What can hang from each mark
bepa: pizozi
ritak: kide kubok poge rotutos sasu zevileg
sasu: ritak
tomo: ritak
pizozi: ritak
zevileg: ritak
kubok: ritak

Each row was made from one small tree. The marks that hang from a mark follow it in brackets, in alphabetical order. Every link used is in the known rows. Write each row's tree.
Known rows
zevileg(ritak): [ 0.05 -0.04  0.08 -0.02  0.00  0.06  0.05  0.00  0.05 -0.07 -0.01 -0.08
  0.01  0.02 -0.05 -0.02  0.12 -0.02]
sasu(ritak): [ 0.12  0.01  0.07 -0.03  0.00  0.12  0.08  0.02  0.03 -0.01  0.00 -0.09
  0.01  0.03 -0.01  0.01  0.13  0.05]
sasu(ritak(rotutos zevileg)): [ 0.09 -0.05  0.03 -0.04  0.06  0.04  0.05  0.07  0.00 -0.02 -0.09 -0.03
 -0.03  0.19 -0.09  0.05  0.12  0.08]
pizozi(ritak(sasu)): [ 0.04 -0.03 -0.02  0.02  0.04  0.09  0.04  0.06 -0.03  0.03  0.00 -0.04
 -0.03  0.12  0.06  0.00  0.15  0.04]
kubok(ritak(poge rotutos sasu zevileg)): [ 0.01 -0.08 -0.11  0.05  0.04 -0.02  0.01  0.17 -0.03 -0.01 -0.07  0.06
 -0.06  0.34 -0.04  0.00  0.09  0.06]
bepa(pizozi(ritak(kide kubok rotutos zevileg))): [ 0.03 -0.11  0.05  0.06  0.16 -0.01  0.08  0.17  0.00 -0.02 -0.06 -0.05
 -0.07  0.22 -0.08  0.08  0.10  0.16]
bepa(pizozi(ritak(kide poge rotutos zevileg))): [ 0.03 -0.18 -0.03  0.05  0.11 -0.01  0.06  0.16 -0.02 -0.05 -0.05 -0.01
 -0.10  0.22 -0.09  0.00  0.12  0.11]
zevileg(ritak(rotutos)): [ 0.05 -0.06  0.07  0.00  0.03  0.04  0.04  0.05  0.05 -0.08 -0.03 -0.05
 -0.01  0.11 -0.15  0.00  0.11  0.02]
tomo(ritak): [ 0.13  0.05  0.06  0.11  0.00  0.09  0.06  0.01  0.02 -0.01  0.03 -0.02
  0.01  0.00  0.00  0.03  0.16  0.04]
ritak(kide kubok poge rotutos sasu zevileg): [ 0.00 -0.09  0.04  0.11  0.13 -0.08 -0.06  0.20 -0.08 -0.10 -0.11  0.12
 -0.07  0.57 -0.04  0.06  0.04  0.17]
tomo(ritak(kide kubok poge rotutos zevileg)): [ 0.13 -0.07  0.09  0.17  0.11 -0.07 -0.01  0.15 -0.03 -0.11 -0.07  0.08
 -0.04  0.42 -0.08  0.07  0.13  0.15]
sasu(ritak(kubok rotutos)): [ 0.12  0.01  0.13  0.01  0.05  0.08  0.07  0.10  0.04 -0.07 -0.03 -0.10
  0.00  0.22 -0.11  0.07  0.12  0.14]
pizozi(ritak(rotutos)): [ 0.08 -0.08 -0.02  0.04  0.06  0.06  0.03  0.08  0.01 -0.01 -0.01 -0.07
 -0.01  0.15 -0.11  0.01  0.13  0.09]
kubok(ritak(poge zevileg)): [ 0.07 -0.08 -0.09  0.04  0.02 -0.02  0.04  0.10  0.01 -0.04 -0.05 -0.02
 -0.03  0.17 -0.01 -0.04  0.09  0.02]
kubok(ritak(kide poge rotutos sasu zevileg)): [ 0.00 -0.08 -0.11  0.07  0.09 -0.03  0.00  0.22 -0.05  0.03 -0.08  0.13
 -0.07  0.42 -0.03  0.02  0.10  0.11]
zevileg(ritak(kubok)): [ 0.07 -0.03  0.15  0.01  0.04  0.02  0.05  0.03  0.06 -0.12 -0.02 -0.11
  0.01  0.11 -0.06  0.01  0.11  0.02]

Which tree is each row?
[ 0.05 -0.04 -0.08  0.04  0.06  0.00  0.04  0.13  0.02  0.05 -0.06  0.00
 -0.02  0.17 -0.10  0.03  0.08  0.08] => kubok(ritak(rotutos zevileg))
[ 0.11 -0.10  0.09  0.02  0.12 -0.03  0.01  0.16 -0.02 -0.11 -0.11  0.01
 -0.04  0.45 -0.09  0.06  0.11  0.16] => sasu(ritak(kide kubok poge rotutos zevileg))
[ 0.08 -0.07  0.08  0.12  0.03 -0.01 -0.02  0.12  0.02 -0.18 -0.01 -0.05
 -0.02  0.34 -0.15  0.00  0.04  0.14] => ritak(kubok poge rotutos)
[ 0.08  0.06  0.06  0.12  0.04  0.10  0.04  0.08 -0.04  0.06  0.02  0.11
 -0.01  0.15  0.08  0.07  0.17  0.08] => tomo(ritak(kide sasu))
[ 0.02 -0.02  0.08  0.12  0.06  0.02 -0.02  0.15 -0.05 -0.09 -0.02  0.06
 -0.03  0.40  0.04  0.01  0.06  0.13] => ritak(kide kubok poge sasu)
[ 0.05 -0.11 -0.10  0.07  0.08 -0.05  0.00  0.19 -0.01  0.00 -0.07  0.08
 -0.04  0.35 -0.10 -0.01  0.09  0.12] => kubok(ritak(kide poge rotutos zevileg))
[ 0.01 -0.07  0.05  0.09  0.11 -0.06 -0.04  0.15 -0.08 -0.09 -0.10  0.10
 -0.06  0.46  0.07  0.03  0.04  0.12] => ritak(kide kubok poge sasu zevileg)
[ 0.02  0.03 -0.05  0.06  0.05  0.09  0.06  0.15 -0.01  0.12  0.01  0.06
 -0.01  0.17  0.06  0.03  0.11  0.09] => kubok(ritak(kide sasu))
[ 0.03  0.02  0.08  0.10  0.06  0.05  0.00  0.13 -0.01 -0.05 -0.02  0.00
 -0.02  0.31 -0.06  0.08  0.05  0.15] => ritak(kubok rotutos sasu)
[ 0.02 -0.07  0.13  0.05  0.06  0.00  0.01  0.13 -0.02 -0.13 -0.04  0.02
 -0.03  0.35  0.01  0.00  0.12  0.05] => zevileg(ritak(kide kubok poge sasu))
[ 0.00 -0.12  0.03  0.06  0.13 -0.01  0.06  0.17 -0.04 -0.06 -0.05 -0.01
 -0.10  0.28  0.06  0.03  0.12  0.10] => bepa(pizozi(ritak(kide kubok poge sasu zevileg)))
[-0.01 -0.03  0.06  0.09  0.15 -0.04 -0.03  0.18 -0.06 -0.01 -0.11  0.11
 -0.05  0.46 -0.02  0.11  0.03  0.18] => ritak(kide kubok rotutos sasu zevileg)
[ 0.02 -0.01  0.15  0.03  0.08  0.03  0.03  0.10  0.00 -0.05 -0.04  0.02
 -0.02  0.26  0.02  0.05  0.12  0.06] => zevileg(ritak(kide kubok sasu))
[ 0.13  0.02  0.10  0.11  0.06 -0.01  0.05  0.04  0.01 -0.06 -0.05 -0.02
  0.00  0.15  0.02  0.08  0.13  0.07] => tomo(ritak(kubok zevileg))
[ 0.01 -0.03  0.13  0.05  0.10  0.01  0.02  0.16  0.00 -0.05 -0.06  0.04
 -0.03  0.36 -0.07  0.07  0.11  0.10] => zevileg(ritak(kide kubok rotutos sasu))
